Every row comes from one small tree of marks. The marks that hang from a mark follow it in brackets, in alphabetical order. Every link used is in the known rows. Which tree was each row made from?
Known rows
pobusir(fozizag suba vusum): [-23 -14   4   6   6   1 -13   9   5 -12  10  -3   2  -3   6   7  -4   9
 -21  -7  -1  17   3 -11   3  13  -3  12   3 -11 -15   6  -1   6  12  -6
   7 -10  -4  -7  -6 -13  -5  15   8   2  -4  12 -12  -1 -15]
tugup(kibab): [ -5  -2   4  12   3  12  -5  -2  -5  -2   0  -5   4  -6  11  -2  -6   0
  -9  -4   3   6   0 -11  -7  10  14   3  -4 -15 -15  -5  -7   2   9 -11
  11 -12   4  -5   1 -12  -8  15   4  -4  -4   0   9   0  -6]
pobusir(suba(fozizag) vusum(nesel)): [-12  -9   2   1  -2  -4 -11  -1   4  -5   0 -11   8  -7  12   7  -7   6
 -14  -7   2  21   2  -2  -4  23  -3  11   2  -7 -11   2 -10   4   2  -3
   8  -9  -5  -7  -5 -20 -10  18   8   0 -13  12  -6   6  -8]
fozizag(pobusir(suba vusum)): [-20 -10   1   2   8   4  -5   0   3  -9   3  -1  10   4   6   7  -5   8
 -13   3   7  16  -3  -6   4  23   5  13   2  -7 -15   8  -7  18   1  -9
   6  -6  -4 -11  -8 -21  -4  12   2   4  -9  13  -6  -6 -16]
fozizag(pobusir(vusum(nesel(roba))) suba): [-10  -6   0  10  -6   2  -7  -3 -12 -11   6   1  12  -5  10   7  -7  13
 -16   6   6  14  -6   2  -3  25  12   8   6  -1 -19  -8  -7  15  -3  -7
   2  -4  -1 -12  -9 -36   6  12  -5   3 -10   9  -2  -5 -11]
nesel(fozizag(pobusir) roba): [ -8  -6   3   3   3   3   0  -7  -3  -7  -3  -2  13  -2   4  -4 -13   6
  -3   4   7  12 -18   2  -9  26  17   8   7  -6 -14  11 -12  12   7 -14
  -4  -9   4  -8  -8 -25   7   9  -6  -6  -6   7   0  -1  -9]
vusum(nesel): [-10   0   0  11  -7   4  -7  -8  -2  -8  -4  -4   5 -12  12  -4  -5   0
 -13  -5   1   9  -2  -6  -7  20   6  -3  -4 -10 -10  -6  -6   4  -2  -6
   7 -10  -5   2   1 -19  -6  17   4  -4 -12   5   0   5  -8]
vusum(nesel(fozizag(suba))): [ -7   0  -3   9 -10   0  -7 -13  -5 -12   6   1  11 -11   6  -8  -5   6
 -10   5   5  13  -5  -7  -7  23   3   1  -2 -10 -12   2  -6   9   1  -8
   0 -13  -2  -6  -7 -22  -3  17   2 -11 -14   6   6   0  -1]
suba(pobusir): [-10  -6  -1  14   1   4  -6  -3  -3  -7  -3  -1  -4  -6   9  -2  -6  -1
  -1   0   0  10  -5 -11  -4  16  15  10  -5  -9 -13   1  -2   1   8 -14
   9 -16  -8  -5  -2 -14  -5  17   2  -3  -4   3   1   4  -6]
kibab(tugup(fozizag(suba(pobusir)))): [ -7  -3  -7  10   2   4 -11  12  -8  -8  11   5  -2  -8  12   1   2  10
 -13   7   3   8   0 -10   0   7  16  10  -5  -5 -13  -3   5  -4  -1 -16
   0 -16 -15 -14 -15 -26  -2  15 -13  -7 -11   0  11   0  -2]
pobusir(suba(fozizag) vusum): [-16 -13   3   1   4  -4  -9   5  10  -3  -1 -12   7   0  10   6  -5   7
  -9  -4   3  24   0  -5  -3  17   0  16   4 -12 -11  10  -9   5  10  -7
   7 -11  -5  -7  -9 -15  -8  14   7   3  -8  13  -4   3  -6]
kibab(tugup(fozizag(pobusir suba))): [-14  -2  -7   3   5   8 -10  15  -6  -7  14  -2   6  -3  11   4   4  14
 -20  12   8   9  -4  -2   0  13  16  10  -1  -7 -15   0   0   8  -8 -12
  -7  -6  -8 -13 -21 -33  -1  10 -13  -4 -15   6  10  -4  -3]
suba(fozizag pobusir(vusum(nesel(roba)))): [ -2 -13   4   8  -5  -6  -6  -4  -2  -6  -9  -7   1  -9  13   7 -13   8
  -6 -10  -3  22  -7   0  -8  24  17  13   5  -3 -14  -2  -9  -5   8 -13
   7 -17  -6  -9  -1 -24   4  22  -1   6  -3   7  -4   8  -5]
fozizag(pobusir(suba)): [-18  -3   2   2   6  11  -5  -1   0  -4   6  -1   8   1  12   1  -7   3
 -10   5  13   9  -5  -3  -2  22   7   9   0  -9 -14  10  -5  16   2  -5
   5  -8  -6  -9 -13 -22  -8  10   4  -2 -13   9  -2  -2 -15]
kibab(tugup(fozizag(pobusir))): [-13  -3  -6   2   8   9  -8  14  -1  -5   5  -2   5  -1   7   7   4   9
 -16   3   7   8  -5  -2  -4  15  19   8   1  -6 -13   0  -5   4  -7 -13
  -7  -7  -8  -8 -11 -29  -3  13 -10  -2 -10   7   8   2  -7]
vusum(nesel(fozizag(suba(pobusir)) roba)): [  0  -3   0  11 -11   0  -2 -16 -11 -12   2   7   8 -15  10  -5 -12   6
  -6   5   6  11  -9  -3  -8  24  12   5   3  -4 -15   3  -2   4   6 -11
   4 -19  -3 -15 -10 -24   2  14  -6 -11 -10  -1   3   2  -6]
kibab(tugup): [-11   0  -5   9   3   7 -11   4   1  -5  -2  -1   7  -6   5  -3  -1  -1
  -9  -5   4  10   0  -4  -3  12  13   2   1 -10 -15  -2  -4   0  -2 -16
  -3 -10  -4  -3  -6 -17  -8  13  -1  -6  -6   5   2   8  -2]
kibab(tugup(fozizag)): [-11  -5  -3   7   3   6  -9  16   3  -7   4  -5   3  -7   8   4   2   5
 -15  -3   2   7   0  -6  -5   8  11   5  -1 -11 -12  -2  -3  -1  -2 -12
  -2  -8  -9  -1  -9 -19  -5  12 -10  -5  -9   5   7   6  -3]
fozizag(pobusir(vusum(nesel)) suba): [-15  -4  -2   9  -5  -2 -11  -4 -10 -11   7   0  12  -5  10   8  -3  12
 -17   5   6  18  -3  -5   1  27   9  10   1  -4 -15  -7  -5  19  -4  -5
   0  -6  -5  -8  -7 -33   0  16  -1   3 -13  14   1  -7  -6]
fozizag(suba): [-12  -4  -1  15  -5   3 -10  -1  -5  -7   8  -3   4  -6  14  -4  -2   3
 -10   2   8  10  -4  -7  -3  10   4   9  -2  -7 -13   0  -1   9   3 -10
   7  -8  -7  -3  -9 -19  -6  11   1  -5  -9   5   3  -2  -2]
nesel(fozizag(pobusir suba) roba): [ -8  -4   2   7   0   2  -2  -6  -4  -7   5   3  16  -3   7  -5  -9  10
  -6  10  11  13 -14   3  -6  23  14  12   7  -3 -17  11  -6  16   6 -11
  -2 -10   1 -14 -17 -29   5   9  -9  -8  -8   6   5  -6  -5]

Which tree is each row?
[ -1  -4  -1  12  -1   9  -9  11  -6  -3  14  -4   0  -7  16   0   0  13
 -19   6   6   5   0 -13  -6   4  11   7  -7 -10 -13  -5  -1   2   9  -9
   9 -10  -2  -9  -6 -22  -2  12  -4  -4 -11  -2  18 -10  -1]	tugup(fozizag(suba) kibab)
[ -6   0   2   4  -3   6   0 -14  -5  -9  -3  -1  17  -6   5  -2 -13   5
  -7   2   8  12 -14   4 -10  31  15   1   5  -6 -14   4 -13  11  -1  -8
  -1 -10   3  -8  -5 -27   4  13  -3  -6  -9   7  -2   2 -12]	vusum(nesel(fozizag(pobusir) roba))
[ -8  -8   3   7  -3  -2  -3 -13   3 -12   2   0  14 -11   3   3 -13   5
 -12  -6   3  15  -4   1  -6  27   0   1   9  -8 -14   8  -9   9   6  -8
   3 -12   3  -8  -3 -20  -1  12   1  -9 -11   6 -10   1 -14]	pobusir(suba vusum(nesel(fozizag roba)))
[-14  -7   3   6   0   5  -5  -5  -2  -7   5   2  10  -4   9  10 -11   8
 -14   0   9  14  -5   4  -3  27   5   5   7  -2 -18   1  -9  15   0  -5
   4  -5  -2 -10  -7 -30  -1  10  -1   2 -13  13 -11  -1 -22]	fozizag(pobusir(suba vusum(nesel(roba))))
[-11  -8  -2  11  -3  -1  -8  -9  -8 -13  -8   1  -3 -11   8   5  -6   6
  -9  -4  -5  15  -2 -11  -1  23  11   6  -4  -8 -12  -8  -4   2   2 -10
   7 -16  -7  -4   6 -16  -1  21   3   3  -7   6  -3   5  -8]	suba(pobusir(vusum(nesel)))
[-19  -4  -6  -1  11  11  -9  14   1  -5  11  -1   7  -1   9   8  -1   9
 -17   6  11   7  -2  -2   0  13  12   8   1  -7 -13   8  -5   7  -6 -10
  -4  -6  -8 -13 -19 -28  -6  12  -8  -4 -15   6   3   0 -14]	kibab(tugup(fozizag(pobusir(suba))))
[-12 -12  -1  15  -2  -5 -10  -1  -5 -13  -1   3  -1  -5   8   1  -3  10
 -10   5   0  16  -1 -13   2  16  11  17  -2  -6 -14  -2   1   5   8 -13
   7 -16  -9 -11  -6 -17  -1  16  -1   2  -5   4   2  -3  -2]	fozizag(suba(pobusir(vusum)))
[-20 -14   2  12   0  -5 -14  11  -3 -14  11  -3   4  -5   9   3   2  16
 -23   1  -2  18   0 -12   2  12   1  17   4 -11 -16  -2   0   8   9  -9
   3  -8  -6  -6  -8 -21   0  16   4   3  -3  13  -3  -7  -3]	pobusir(fozizag(suba) vusum)
[  0  -6  -1  12  -1   8  -5   7 -13  -4  10   0  -6  -9  18   2  -4  10
 -15   9   2   4   1 -17  -4   7  19  10 -10  -7 -14  -5   2  -2  11 -11
  12 -18  -7 -15  -9 -21  -2  15  -6  -1  -8  -7  21  -8  -6]	tugup(fozizag(suba(pobusir)) kibab)
[ -8 -12  -6   9   2  -4 -11  14  -6 -11   8   2  -1  -5   8   9   4  17
 -17   6  -4  13   4 -12   3   7  14  12  -1  -5 -15  -5   3  -3   1 -17
  -3 -15 -11 -14 -13 -23   1  17 -12   1  -8   1   6  -1   0]	kibab(tugup(fozizag(suba(pobusir(vusum)))))
[ -6  -9   0   6  -5  -5  -4 -15  -5 -15  -8   4   4  -9  -1   0 -10   6
  -6  -2  -3  18  -3 -11  -3  28  11   7  -2  -6 -11   3  -8   1   8 -12
   2 -19  -2  -7   5 -15  -1  23   1  -2  -4   5  -3   4  -9]	suba(pobusir(vusum(nesel(fozizag))))
[ -4  -1   2   9  -5   1  -2 -14  -2 -10  -4   0  12 -12   4  -5 -12   0
  -7  -5   4  10 -10   3 -13  26   9  -2   6  -9 -12   4 -11   3   4 -10
   1 -13   5  -4   0 -20   1  13  -2  -8  -8   3  -2   5  -8]	vusum(nesel(fozizag roba))
[ -3 -13   3  12  -4  -8  -2  -6  -4 -13   0   4   6  -7   3  -1 -10  12
  -4   5   1  18  -6  -7  -4  19  15  16   6  -3 -17   7  -3   4  14 -19
   3 -18  -2 -14  -9 -19   7  14  -8  -5  -2   2   1  -4  -3]	nesel(fozizag(suba(pobusir(vusum))) roba)
[ -3  -7   1  13 -11  -6  -4 -11  -4 -15   2   1  15 -11   3   0  -9  11
 -13   2   2  17  -5  -2  -6  22   5   3   8  -5 -16   1  -8  10   5  -9
   1 -10   1  -8  -3 -26   3  15  -4  -7 -11   6  -1  -2  -5]	pobusir(vusum(nesel(fozizag(suba) roba)))
[-11 -12   4   6  -2  -6  -4  -4  -2 -11   4   1  17   0   1   0  -8  20
  -6   9   5  16 -11   1  -2  24  14  16  11  -4 -15   8  -9  19   9 -14
  -3  -8   3 -13 -14 -28   8  11 -10  -3  -4  11  -2 -11  -4]	nesel(fozizag(pobusir(vusum) suba) roba)
[ -8  -4  -2  11 -10  -6  -6 -10  -2 -15   3   0  15  -8   2   0  -3  10
 -15   3   1  18   0 -10  -5  25   2   5   2  -7 -12  -1  -9  10   3  -8
   0 -11  -1  -7  -4 -21  -2  19   1  -6 -12  11   4  -4  -2]	pobusir(vusum(nesel(fozizag(suba))))
[ -7  -7  -3  13  -9  -2  -8  -5 -12 -12   1   4   2  -9  11   2  -2   9
 -12   2  -2  15   3 -12   1  21  10   8  -4  -4 -13  -9  -2   5   1 -11
   6 -16  -9 -10  -3 -22  -3  19   1   1 -10   7   1  -3  -6]	fozizag(suba(pobusir(vusum(nesel))))
[-18 -15   3   9   5  -5 -12   9  -4 -14  -1   0  -4  -7   5   5  -4  10
 -15  -6  -9  18  -2 -16  -1  18  11  17  -1 -10 -16   0   0  -3  13 -14
   6 -16  -7  -8   1 -15  -1  21   5   5   3  11  -9  -1 -10]	suba(pobusir(fozizag vusum))
[ -9 -15   4  10  -1  -2  -9   3  -8 -16   0   4  -2 -14  10   7 -10   8
 -17  -9  -8  17  -5  -6  -3  21  12   9   4  -6 -19  -7  -1  -4   9 -10
   8 -15  -5  -9   4 -23   5  21  -2   3   1   9 -12   2 -16]	suba(pobusir(fozizag vusum(nesel(roba))))
[ -8 -10   3   3  -2  -3  -5   1  -2  -2  -4  -9  11  -3  10  10 -12  13
 -11  -4   4  23 -10   8  -7  29  17  13   8  -2 -16  -1 -15   8   2  -6
   0  -6   1  -7  -4 -32   5  17   0  10  -6  15  -7   4  -9]	suba(fozizag(pobusir(vusum(nesel(roba)))))
[-17  -9  -7   3   3  -1 -11  18  -4 -10  11  -1   7   0   6  10   7  20
 -21  10   2  13  -2  -5   3  14  14  13   3  -3 -15  -2  -3  12  -7 -13
  -5  -5  -8 -13 -18 -32   0  15 -14   2 -12  12   6  -6  -3]	kibab(tugup(fozizag(pobusir(vusum) suba)))
[ -8  -4  -9   9   0   3 -12  16  -2  -8  13  -3   3  -7  11   3   5  10
 -19   6   5   9   0  -7  -3   6   9   6  -1  -8 -13  -2   1   1  -4 -12
  -3  -6 -10  -7 -15 -24  -3  10 -12  -7 -13   3  12   0   1]	kibab(tugup(fozizag(suba)))
